Each row was made from one walk, in order. Every step used is in the known rows, and no mark comes twice. Write each row's walk.
Known rows:
S, N, T, J, Y: [-13  -6  -1  28  27 -26  -8  -6   9  44  -7  10 -26 -35 -63  14  -7  -1
  30 -10   2  14  25  -3  32 -18]
U, Q, C: [ 12  -5  11   0 -13   4 -16 -12   3 -35  25   8  27  11  27 -22 -15   9
  12  23  15   0 -25  -6 -31  -5]
Y, J, S, N: [-17 -27  17  16  24  -5  -4  21  21  28 -10 -11 -27   0 -22  24   9 -31
   0 -49  16  13   3 -20  14   2]
Q, C, J, U: [  0   6 -10 -18  -8  25 -44  -2   0  17  22  -7  -3 -16  14 -22 -47  13
  10   8  31 -26   9  20   9 -30]
S, J, Y, N, T: [ 17 -32 -20  28   6   2 -13   9  13 -21  16  17  -6 -11 -32  -6   2  14
   6 -28   9  22  10   8  50 -24]
M, J, U, Q: [ 13  10 -19   6 -16   6 -15 -38  20  -7  36 -29  46  16 -20  30 -49   0
   0 -25  19  21   0  18 -22  23]
T, N, S, J, Y: [-28 -35   4  12  29 -14 -25  -5  27  13   4   9 -22 -23 -57 -10  -6   8
  19   5   4  24  20  -2  17 -29]
U, Q, C, J, S, N: [ -4 -15  16  12  15  17 -22  11  10  -1   5   7 -19 -13  24 -14  -2   3
  -3 -12  35 -16 -24 -19 -13 -27]
T, J, Y, N: [ -3  -7  -5  10  -2 -25   9  -1  -3   1  17  -4   7 -15 -45 -18 -26  16
  19 -21  19   8  -2  13  23 -40]
Y, N, T, J, U, Q: [ 17  31  -4   8 -24   6 -22 -18   8 -13  29  -5  25 -10 -34  18 -23  30
  16   3  34   9  -9  14   9 -15]
N, Y, J, U, Q, C: [ -7 -36 -10  -3 -28 -10 -44 -24  16   0  35 -12  28  23 -15 -13 -60 -12
  17   0  14  19   7  27 -17   8]
T, N: [ -3   8   6   4  19 -14 -23   2   5  11 -22  19   0   6 -16   7   8  -1
  -5  27   3   1 -10  -3   5  -5]
Y, N, S, J, U: [-13 -24 -14 -17  -9  14 -21   6  16 -12  51 -24  -5 -30 -27  -5 -10  25
   4 -16  42  18  -1  24  13  -8]
T, J: [-10  13  11   0   0 -14  -3 -22  -9  11   5 -11  -1 -13 -29   3  -6   8
   8   8   8   1  -6  -2  10 -32]
C, J, Y, N, T: [ 12  -3 -16  24   0  16  -7  25   9   6  -7  19  -9 -15 -18 -16 -16  14
  11 -26   8  -9  19  14  46 -38]
Y, N, S, J: [-15 -33  -1  -3  -1   3  -4  12  12 -29  39  -9  -6 -22 -18 -19  21  22
   0  -9  29  21 -18   9  13 -20]
N, Y: [-16 -28 -10   4 -15 -22  -2  -2  -6  10 -12   7 -13   4 -16  -9  -3  -9
  -8   5 -14   6  12  16   7   6]
U, Q, C, J, Y: [  6 -14  -4  12   0  13 -18 -13   9 -10  20  11  16  -5  12 -42 -49  13
  23  -4   8  -9   1   5 -12 -40]
N, Y, J, U, Q: [-13 -25 -17   5 -20  -7 -27 -29  21  12  23 -18  25  23 -36  10 -52 -14
   5 -19   0  29  16  29 -13  20]
Q, C, J, Y: [ -1 -17  -6   2   3   8 -19   4   3  12   9  10  -6 -15   4 -43 -43   5
  22  -5   9 -19  15   7  15 -47]
J, Y, N: [  6 -19 -16   9  -4  -8  11  22   5  -8  12   6  10  -1 -15 -21 -19   5
  10 -29  11   7   6  16  13  -8]
N, Y, J, U: [-19 -31 -18  -4 -18 -14 -27 -12  13  36   9 -19   1  13 -43  11 -45 -22
   5 -21   1  18  31  33  15  11]
N, S, J: [-23 -29   6  -2   6   8  -9 -10  13  -9  26 -14 -18 -25 -22  -7  13  13
   5  -2  11  19   1  -4   6 -18]

Write each row's walk:
[ -9 -26 -10   9 -16 -14  18  17  20  -6  33 -20  17 -10 -43 -12 -29  -1
  23 -42  20  21  14  20   8  -4]
M, J, Y, N, S
[-25 -30   2  13  10 -37 -33  -4  13  30 -23  14  -1  27 -49   6  -9 -26
  -5  14 -11  23   5  15  21  -4]
T, N, Y, J
[  1  29  -1   0 -11   2 -31 -21   1  29   5 -12 -10 -25 -45  29 -25  12
  22   9  17  -2  25   7  29 -22]
N, T, J, U
[  9  13  19  20 -21   2   0  18  -7  -9 -16   3 -27 -15 -29  19  18  12
   7 -16  30  -9  -5 -17  48 -45]
Y, N, T, J, S
[-24 -12   8   1 -11 -19  17   9   6   4  26 -14  -6 -34 -55 -25 -20  20
  37 -15  23   9  10  11  13 -42]
T, J, Y, N, S
[ -7 -18  19  29  21   3 -12  28  27  29 -22   2 -37  -3 -29  39  19 -31
  10 -41  12  11  15 -26  35   4]
Y, J, S, N, T
[  0  -2   3  -6   1  14 -27   3  -6   2   9   6  -4 -10  25 -34 -18  10
   6  16  15 -24 -11   5  10 -42]
Q, C, J
[-28 -46   2   8   5  -9 -25  25  -8  31 -19  13 -52 -18   2 -22   1 -13
 -12  -9  22 -19   1   0  21 -28]
Q, C, J, S, N, Y
[ -8 -19 -10  -6 -13  20 -19 -10  26 -35  64 -21  17 -18 -21  -5 -14  35
   7 -14  44  29 -14  20 -16  -2]
Y, N, S, J, U, Q
[-19 -16  -4   2  -3  13  10  29  15  10  16  -5 -12 -32 -24 -37 -23  17
  22 -27  19  -7  15  19  15 -38]
C, J, Y, N, S
[  0  16  27  22 -12   5  -5   0  -4  10 -27  -1 -41 -20 -34  29  11   0
  14 -10  12 -11  17 -30  39 -43]
N, T, J, S
[ -3  -7  14  24  15   6  -5  30   9  22 -31  14 -49 -19 -11  32  31 -14
   0 -21  12  -4  15 -26  25   9]
J, S, N, T
[ 18   6  -5  13 -13   5  -4  28   2 -20   0  16   2   0  -1   3  18  11
   3  -2  14  -1  -7   4  28  -1]
Y, N, T
[  7   2   5   3  -6  21 -25 -15   2 -22  21   7  19   1  30 -31 -24  17
   7  17  16 -14 -24  -1 -20 -35]
U, Q, C, J
[  8 -21 -13   3  -4   5 -14  23  -2  -8  20  13   6  -9   9 -53 -36  18
  15 -12  27 -16  -6  20  23 -49]
Q, C, J, Y, N
[-23  -5  21  12  20 -15   0   2  -3  31 -12 -10 -40 -29 -36  20  15  -5
   2 -19  25   0  -5 -21  16 -24]
T, J, S, N
[  1  21  14  13  -5  -7 -13 -16  -4  11  -9   2 -11 -17 -35  17   4  10
  18  15   3   1   7  -7  31 -31]
N, T, J
[ 11 -21 -13  -5  -6  14 -49 -34  12 -32  57  -9  25  -2   8 -12 -33  21
   2   7  34  15 -15   9 -15 -10]
S, J, U, Q, C
[-15 -10   6  -9 -16   2  12  29   7 -17  21  -7  -2 -16  -7 -16  10  15
  12  -2  23   2 -10   9  -4  -1]
Y, N, S
[  2  19 -13  -1  -4  33 -26 -26  13   7  19 -16  15  -5   0   3 -41  19
  -2  -8  16  -5   3  17 -16 -11]
C, J, U, Q
[ -5 -16  21  14  -3   9  -1  10  14   5 -11 -15 -16  14 -15  18  -7 -25
   5 -44  10   6  10 -20  19 -17]
Y, J, S
[  8  -7   1  -8 -15  12 -41 -21  25 -10  47 -19  40  19   0  -4 -56  -4
  26  -5  28  11  -4  13 -23   2]
Y, J, U, Q, C
[  6  -4  19  14 -12  31 -18   1   1 -22   3   4  -9   1  31 -20 -17  10
   3  -6  28 -24 -17 -23  -8 -46]
U, Q, C, J, S
[ 10  28  -8   1 -21   0 -24  -1  -2   9  16  -8   1 -20 -41  18 -18  21
  16   0  34   1   6  19  39 -21]
Y, N, T, J, U
[-20 -39  -4  10  -8 -23 -10  -7   8  19  -3  -4   0  21 -32  -2 -17 -27
   1 -14 -16  22  14  16  15   0]
N, Y, J
[-11  10   8  15  23 -21 -15  -5   3  34  -7   5 -22 -31 -45  22  20   2
  13  10  10  10  -2  -7  27 -13]
S, N, T, J
